Known rows, with every step that occurs:
e, t, z, c: [ 20   2 -12  11  -5   0 -11   4  12   6   2  12  -1  28  53  -7  19   3
   2   8  16   6  25  -9 -12   6 -16   2  12   6 -10  -4  -4  36   2   1
  -1   5   0  15   4   6]
c, s: [ -1  -2  -1  -5   2 -21   0 -14   8  -5 -24  -4 -16   5 -16   3   7   7
  -5  -2 -18   6  15   5  -6  -8  -6  33 -15  15   9 -18   3  -5 -16  11
  -1 -17   1   5   2  12]
z, c, w, x, p, t, s: [ -1  -2  17 -23  21  14   7  12   8   9  13  -9  -2  -1 -31 -13  -6   2
   8 -20   2 -18 -13  -7  -1 -10  10 -33  19  -1   1   5  10  11  11 -16
  10   8   8 -14 -13  -9]
e, t, z, c, p: [ 10  -1  -5   1   7   6 -16 -10   9   1  14  11  -2  22  46  -9  16 -10
   8   4  21  -2  24  -9 -18   5 -18   0   7  -5  -3  -6  -4  26   6   2
   2  -7  11  22   9   6]
w, x, p, t, s, c: [-21  12  -5   9  -3  -7  19  -2   0  -5   7   4   3 -21   8  -6 -12 -10
  -4  -2 -17 -12 -14   7  -3 -16  26 -40   4  -9  -9   5   3 -14   2  -6
   8   5 -11 -26 -13 -11]
p, t: [  7 -18  -9   0   2  -3   6  -1  -7  -4  -8  10   0  -5  21  22   9   0
 -13   4   8  -6  -8   1   7   6  -2   7   4 -14   7  20  -5 -11   8  18
  -5  -3  -3   0  -7  -8]
t, z, c, p, x, w: [-11  15  24   0   9  14 -17   8  -5  -9  23  -6   1 -10 -11 -28   7  27
  25  23  13  -5 -14   7 -12   3 -14  11 -10  -4  22  -5  -6  28  12  -8
  10  -3  17  -2  23 -12]
c, e: [ -6  -6  -3  -1 -20  -8 -10 -10 -10  12 -15  10  -1   8 -19   7  12  -6
   5   4  10   8   2  11   1   1 -12  38  -4   0   6  -8  -1 -23   0  -1
  -9 -11   0   5   2   8]
e, t, s: [ -5   1 -23   1  -9 -16   8  10  17  16  -9  16  -8  15  48   7   6 -13
  -3  -4  -8   1  25  10  -7   5 -13   8   8  -3 -10   2  -2  16  -1  23
  -2 -33  15   3   4   0]
e, t, z: [ 10   3 -16  15  -9 -11  -8   6   1  11  -5  13   3  19  62   9  15   8
   9  20  15   6  32  -2   0  12 -20  22  11  -2 -12   6   1   7  -5  11
   3  -8  -1  15   9   4]
t, z: [  4  16   0  21 -19  -5   4   4   3   0 -13   3   1   2  28 -15  17  22
  17  29   2  12   7  12  -4  10 -20  40  -3   8  -1  -4  -3  -2 -13   2
  11   8  -5  -6  -2   0]
c, w, x, p, t, e: [-17  -5  11 -17  36  -2   4  17 -28  20   7  -6  14  -9 -29   9 -12  19
  19  -3   6  -5  -8 -10  25   8   3   0   2 -14   3  20  14 -41  11  -3
   7   0  12 -13 -15  -2]
t, s: [-13  13 -10   7 -20 -11  24   8  18   8 -20   5 -12  -5  11 -16   5  -2
   3   1 -17  10   1  18 -11   4 -16  20  -4   6   1 -13   1   6  -5  14
   6 -20   9 -18  -2  -1]
s, t, z, c, p: [  2  11  -7  -1   4  20  -8  -7  17 -40  29  13  -3   5  12  -8  11 -13
  -3  11  22  -5  13   4 -11   4 -17  -3  14  11  -1  -7   0  20  14   1
  15  14  -1  18   4   7]
x, w, c, e: [ -5 -10  11   3  -8  16 -16   8 -12  18 -11 -13   8   3 -26   5  -9   7
   2   2  -4  14 -20   3  18   6  16   2 -16  10  10 -11 -12  -6   0   9
 -26  -2   6   5  28 -22]
z, c, w: [ 34  -3  24 -17   0  12   5   6  11  10  -3 -17 -11   9 -18 -12   9  16
  -2  -8   4   2 -19  -7  -5   6 -15   9  -4  10  -1 -10 -12  22  -1 -20
   0  13   1   1  -6   2]
s, t, z, c: [ 17  16 -10   8  -8  13  -4   6  23 -30  15  15  -2  11  22  -4  15   1
  -8  14  15   0  15   3  -9   7 -13   1  21  20 -11  -5  -1  33  12   1
  12  22 -12   6   1   7]
w, x: [ -8   4  17   2 -17 -32  -8  11  -5   1 -24 -12  -2  -5  -3   4  25  25
   9  20  -8  -5  -1  15   5   1   1   9 -10 -15  12 -15   5 -27  11  -8
  10  -5  -6  -7 -19  11]
z, c, w, x, p, t: [ 13 -13  27 -23  23  10  -3  10  -7   6  11 -14   0  -1 -25  -3   4  12
   2 -15  11 -17 -22 -16   4  -5  15 -29  10  -6  -1   7   3   4  10 -23
   5  20  -2  -8 -19  -8]
x, p, t: [ -3 -14 -12   5  25   5  17 -12 -12   7  11  15  -6 -18  38   7  -9 -11
 -10  -3   6  -5 -18 -16  -3   1  20  -7 -12 -14  -7  23 -11  -7   1   6
  -8   3   0 -14 -16 -28]
p, x, w, c, e, t: [-13  -8  17  -8  -2  -1 -38  18 -23  18   3  -6  16   0 -21  27  -1  13
   3   8  11  -5  -2   4  24   4   8  -5  -4 -10  10  13  -7  10   9   2
 -15 -20  -1   8  41 -17]
p, x, w, c, s, t, e: [-28  11   4  -9  17   3 -20  22 -10 -14   6  -8  11 -11 -53  16 -20  21
  -6   3  -8   4   9   8  28   6  10  -2  -9  13  18   2   6  12  10  21
  -8 -18   6  -6  43  -2]
p, t, z: [  4  -4 -11  18  -7   7   3   2  -7  -6  -3  11   5  -2  28   5  13  10
   5  17  12   1   7   1   7   6 -13  17  17  -7   2  21   1  -9   2  16
   8  10  -6   2  -1  -5]
w, c, s, t: [  7  -2   0  -5 -10   3 -11 -17  20 -28 -13  -7  -7  10 -19  20  -5 -11
 -24 -14 -11   1  18   0  11  -6  15 -15  -2  29  -2 -17   1   7 -13   9
  -1  11 -20  16  19   8]
w, x, p, c, z: [  3   3  14  18   2 -23  11   9 -20   5  -6 -19   9 -22 -14 -13  -7  13
  12  16 -23   1 -17   0  -7  -3  18 -23 -22 -12   0   0   3 -27 -22 -37
   0  28 -10  -8 -20 -11]
x, w, c: [  4  -8  14  11  -4  11   1  16  -3   9 -11 -19   0  -5   7   0  -9  19
  -5   8 -17  10 -28   0  16  14  20 -11 -25   9  10  -8 -21   7  -4  12
 -21   4   3  -1  21 -28]
t, s, c: [  3  26 -13  18 -35  -5  34   1  27  -8 -14  -2  -9 -11  13 -22 -10 -10
  -9  -2 -32  13 -11  22 -14  -6  -7   6  -9  20 -16 -20 -12  17 -19   0
   0  -4  -4 -21   4   9]
s, c: [ 22  17  -2  18 -30 -11  19  -7  14 -11 -13 -10  -5 -10  21  -5  -2   2
 -17   9 -19  10 -23  13  -7  -3  -2  10 -23  12 -17 -16 -26  10 -19 -12
  -9  10 -18  -6  -3   9]
e, t, s, c, w, x: [  5  14  -3  -9 -13 -12   1  20  15   4  -8  -5   4  13   5   6 -10   0
  -3  -8 -13  -6  17  12   5  -3 -12 -14  21   0 -21  -2   3   4  -9  -3
  10 -17  -1   6   7  18]
w, x, p, c, e: [-14  -4  15   7 -11 -12  -8   4 -17  23  -5  -9  10 -12 -28  -5  -8  -2
  10   1 -10  -1 -14  -3   1  -7  26  -4 -14 -17  -1   0  11 -32  -6 -28
  -2  12 -16  -9 -17   2]

Rows:
[ 12  -5  18  -9   2  14 -14  12  -3  -5   0  -5  11  15 -20  -3  17  25
  14   5  21 -14   4  -3  11   3 -11  -7  34  -6   8  12  13   1  10 -11
  21  25  -3   7  -5   6]
p, t, z, c, w, x
[  6  -2  -3   1  -5   8  13 -28  -4 -30  13  -2   1 -15  13   7 -10 -21
 -19  -8   2  -4 -25   5  -6 -10  -4 -11 -15 -13  -4   8 -20  -7  -5  -1
  -6   2  -6   8   3   5]
s, c, p, t
[ -6  -9  -6 -14   7  19   9 -16  12 -13  13   9 -14  -2  -4 -13   4 -28
  -3 -24   9  -8  -8   0 -19 -10  -6 -20   4  -8  16  -3  -2  23  16   9
   1 -13  21   4   2   0]
z, c, p, t, s
[-24  -1  -5   5  -7 -12 -10  10  -9  30   2   2  11  -1 -10  -2 -16 -21
  11 -14 -11  -3  12  -2  -2  -8  22 -18   4 -17 -12   4  24 -17  -3 -12
   0  -9  -2  -4  -7   3]
w, x, p, c, e, t, s
[  7  -6 -12   4  -8  23 -13  -8  -5  -4   4  15  10  17 -10  -3  15  -6
   7   1  29   3   9  -3  -1  -3 -10   9  31   2   6   6   7   6   9   2
   1  18  -1   8   4   5]
p, t, z, c, e
[ 17  11 -12  -3 -11  -2  13  10  20  10  -2  -1  -1  14  25   2 -16 -11
 -11 -17 -13   3  11   6  -1   1 -19  -3  14  12 -27   5 -10  23 -19   6
   0 -16   2   8  12   8]
e, t, s, c, w
[-19  -2  18 -18  21   2   6  14  -8  12   3  -3   5  -9 -24   0 -10  10
  15  -9  -5 -15  -9   0  12  -5   7 -13  16 -13  -4  21  15 -30   1  -8
  18  -5   7 -12 -13 -14]
c, w, x, p, t, s
[  4  -1  10   1 -17  -7  -7 -21  14  -4 -27 -18 -11   7 -20   3   0  -1
  -9 -10 -22  10   4  -2   5 -10  15  -3 -21  22   6 -26  -3   2 -26   3
  -4   5 -14   9  15   8]
w, c, s
[ -9  -5 -28   3  10  -1  13   6 -15   9  -5  15   8  -5   5  15  -2  -2
  -4   0  10  12   7  -6  16  13  -9  22   3 -10  12  15   2 -14  18  29
 -12 -14  17 -10  -7   6]
p, t, e
[-24 -10 -11  -9  11   9  14 -17  -2 -12   5  14  -9 -15   2   2  -3 -27
   1 -10   4  -9  -4  11  -5  -1 -10   1   2 -19  16  11   4 -10   9  24
   7 -28  20   5   4  -7]
c, p, t, s
[-11 -26  11  -4  21  26  -7  -5 -17  -6   8 -11   3 -13  -1   8 -16  -3
  -8  -5   5  -3 -27  -3  18   8  22 -27 -18 -10  21  11 -16  -8   9  19
 -18  -6  12  12  24 -31]
x, w, c, p, t
[-18  -9   6  -2  15 -15   1  -1 -17   5   6   5   4 -16  15  12   5   5
   2   8   1 -16 -10  -6   4  -7  25 -21  -4 -23   4  13   6 -33  14  -6
   4   4  -6 -18 -23 -12]
w, x, p, t
[  2  -3  14 -21  34  12   0  15 -12  14  16  -6   6   0 -38  -6  -4   9
   9 -16  10  -7  -8 -19   7   0   8 -19   7  -9   7   5   7  -3  21 -14
  -1  13  17 -14 -14   4]
z, c, w, x, p, t, e
[-14  -1   3  17  -3 -11 -25   7 -17  25   4   2  21   7   3  -3  -9  -3
  20   5   3  -1  18 -11   2  -1  16  -8   7 -17 -12   9  24 -24  -6 -19
   3  12 -15   7  -7   6]
w, x, p, c, e, t, z
[ -7  13 -31  -2   6  -3  11  16  -1 -14   8  18   2  -4   8  15  -3  -5
 -15   8   6  14  18   6  13  20 -14  21   4   6   0   2   0  -5  20  25
  -4  -9   9  -5  -5  14]
s, t, e
[ 17  -8  -5   3  -6  -1  -4  -2  13 -21 -12  -8  -4   2 -24  10 -19 -13
 -29 -16 -19   5  14   0   2  -1   5   6   0  14  -4   6  13   9 -16   4
  -5   7 -22  17   2  21]
p, c, s, t
[ 13   2  36 -17  15   0  -2   9   2  13   8 -19  -5   1 -21 -15   5  20
   7  -7   3 -12 -22 -11  -3  -5  10 -14  -6   2  -5 -12  -2   6   4 -32
   7  16  -1 -10 -18  -2]
z, c, w, x, p
[  9  12   5   8 -16  -1  15 -27   4 -21   6 -10  -5 -18  13 -10  -7 -10
  -9   1 -11   4 -24  11 -16  -8  -5   4 -30  -3  -8 -16 -23  -4 -15 -12
  -5  -3  -7   3   3   9]
s, c, p
[ -7   8 -22  14   5  15  38 -14   8  -4  16  15  -3 -22  31 -11 -28 -28
 -12 -13 -14   0 -19  -3 -10 -10  19 -27  -1  -1 -19  13 -14  10 -12   8
  -9   5  -5 -26  -7 -21]
x, p, t, s, c
[ 23   4   6  16 -16  -4  12  -9  -5  -8 -22 -22  -1  -3  -9   1   8   4
   4  14 -13  14 -11   4   1   0  -8 -16 -18  13   2 -18 -14  -3 -30 -20
  -6  29  -7   9  13 -15]
w, c, z
[  0   7 -24 -13  15   1  -5  -4  20 -19   7  11 -10  12 -33   0  -2 -11
 -21 -17  -2  11  27  -6  -9  -4  -5   3   5  31   9 -21  12  28  14  16
  -6  -5  13  -1   2  28]
z, c, s, t, e
[-20   3  14   4   5 -24   4   2 -10   9  -3  -3  -4 -14  12  -1   7  17
  10  16  -9  -7 -13   2  -4  -3  22  -6 -22 -14   0  -9   1 -26   4 -14
   6  -1  -5 -22 -24  -8]
w, x, p
[-15  -9  -2   1   9  13  -3 -19 -15 -18  10  12   2  -8  18   1   6  -7
  14   9  20  -8   1   3   0   1 -17  13   5 -19  14  16   1 -20   4  14
  10  -5   6  14   5  -2]
c, p, t, z
[ 10  -3  15 -10   1   2   4 -19   9  -9  10  -4 -16   0  -1 -16  15 -12
  -3  -6   6  -4 -19  -1 -21  -3  -7  -2 -24  -4  12 -24 -14  20  10 -11
  -4  -5  13   4  -7   4]
z, c, p
[ 32   1   5  -2   7  11 -13  10   9  15   5   0   4  31  29  -5  11  14
   7   2  19   2  22 -14  -1  10 -24   9  22   9 -13   5   2  32  -5  -6
   4   5   4  21   6   6]
e, t, z, c, w
[ -7 -10   4   3   1 -17 -22   4 -18  27   2   0  14   1  -3  11 -10 -13
   6  -5  -1  -4   7 -12   0  -6  24 -15  -5 -24 -10   8  17 -25  -1 -19
  -8   1 -14   4 -12   3]
w, x, p, c, e, t
[-19  -4 -20   7  15  11  32  -7  -1   9  13  20  -7 -19  30  -5 -15 -22
   0  -8  -6  -5  -9  -3  -9  -3  19 -11   2  -4  -9  20  -4   0  -1  17
   0  -8   8 -22  -9 -28]
x, p, t, s
[  7  11  -2  10 -23  11 -11  -4   7   7  -5   5   2  20 -15 -24  19   5
  21   9  17  12   9   5 -14  -2 -20  27  13  14   2 -20   0  14  -1  -9
   4  15   0   1   3  10]
t, z, c, e
[ 17   0   4  -9  -3 -10  -3 -19  22  -5 -11  -6 -21  14 -21 -11  14   5
  -9 -13 -13   5   4  -3 -20 -12   2  11 -12  26  11 -30  -1  30  -5   0
  -7  -3   3   1   0  16]
z, c, s
[ -4   0 -15 -10   9 -12  -7 -13  11 -32  -6   5 -11   5 -14  20   3  -6
 -22  -3 -11  -1  28   5   1  -3  -1  16   5  22   0  -6  10  -2  -3  19
   4 -13  -7  14   5  13]
c, s, t
[-18  10 -29  -9  20 -10  -2  -3   7 -22  -2  15  -3   3 -29  16  -9  -8
 -15  -7  -7  16  36   4   7   3  -9  28   6  24   6  -6  14  -9   6  31
  -3 -19  13   5   8  28]
c, s, t, e
[ -4 -11  25 -18  26  -2  -2  10 -20  11   6 -10   5 -11 -20  14  -3  19
  10  -2   4 -18 -16  -7  19   1  10 -10   3 -15  -4  23   9 -35   4 -14
  13   5  -5  -3 -16  -9]
c, w, x, p, t
[ 15 -11  -9  17 -24   3 -23   5  -6  23 -12   4  18  22   2   1  -7 -14
   4  -3   9  14  20  -6   2   9 -11  25  12  -7 -10  15  14  -1 -20  -6
  -9   6 -14  23  10  15]
p, c, e, t, z
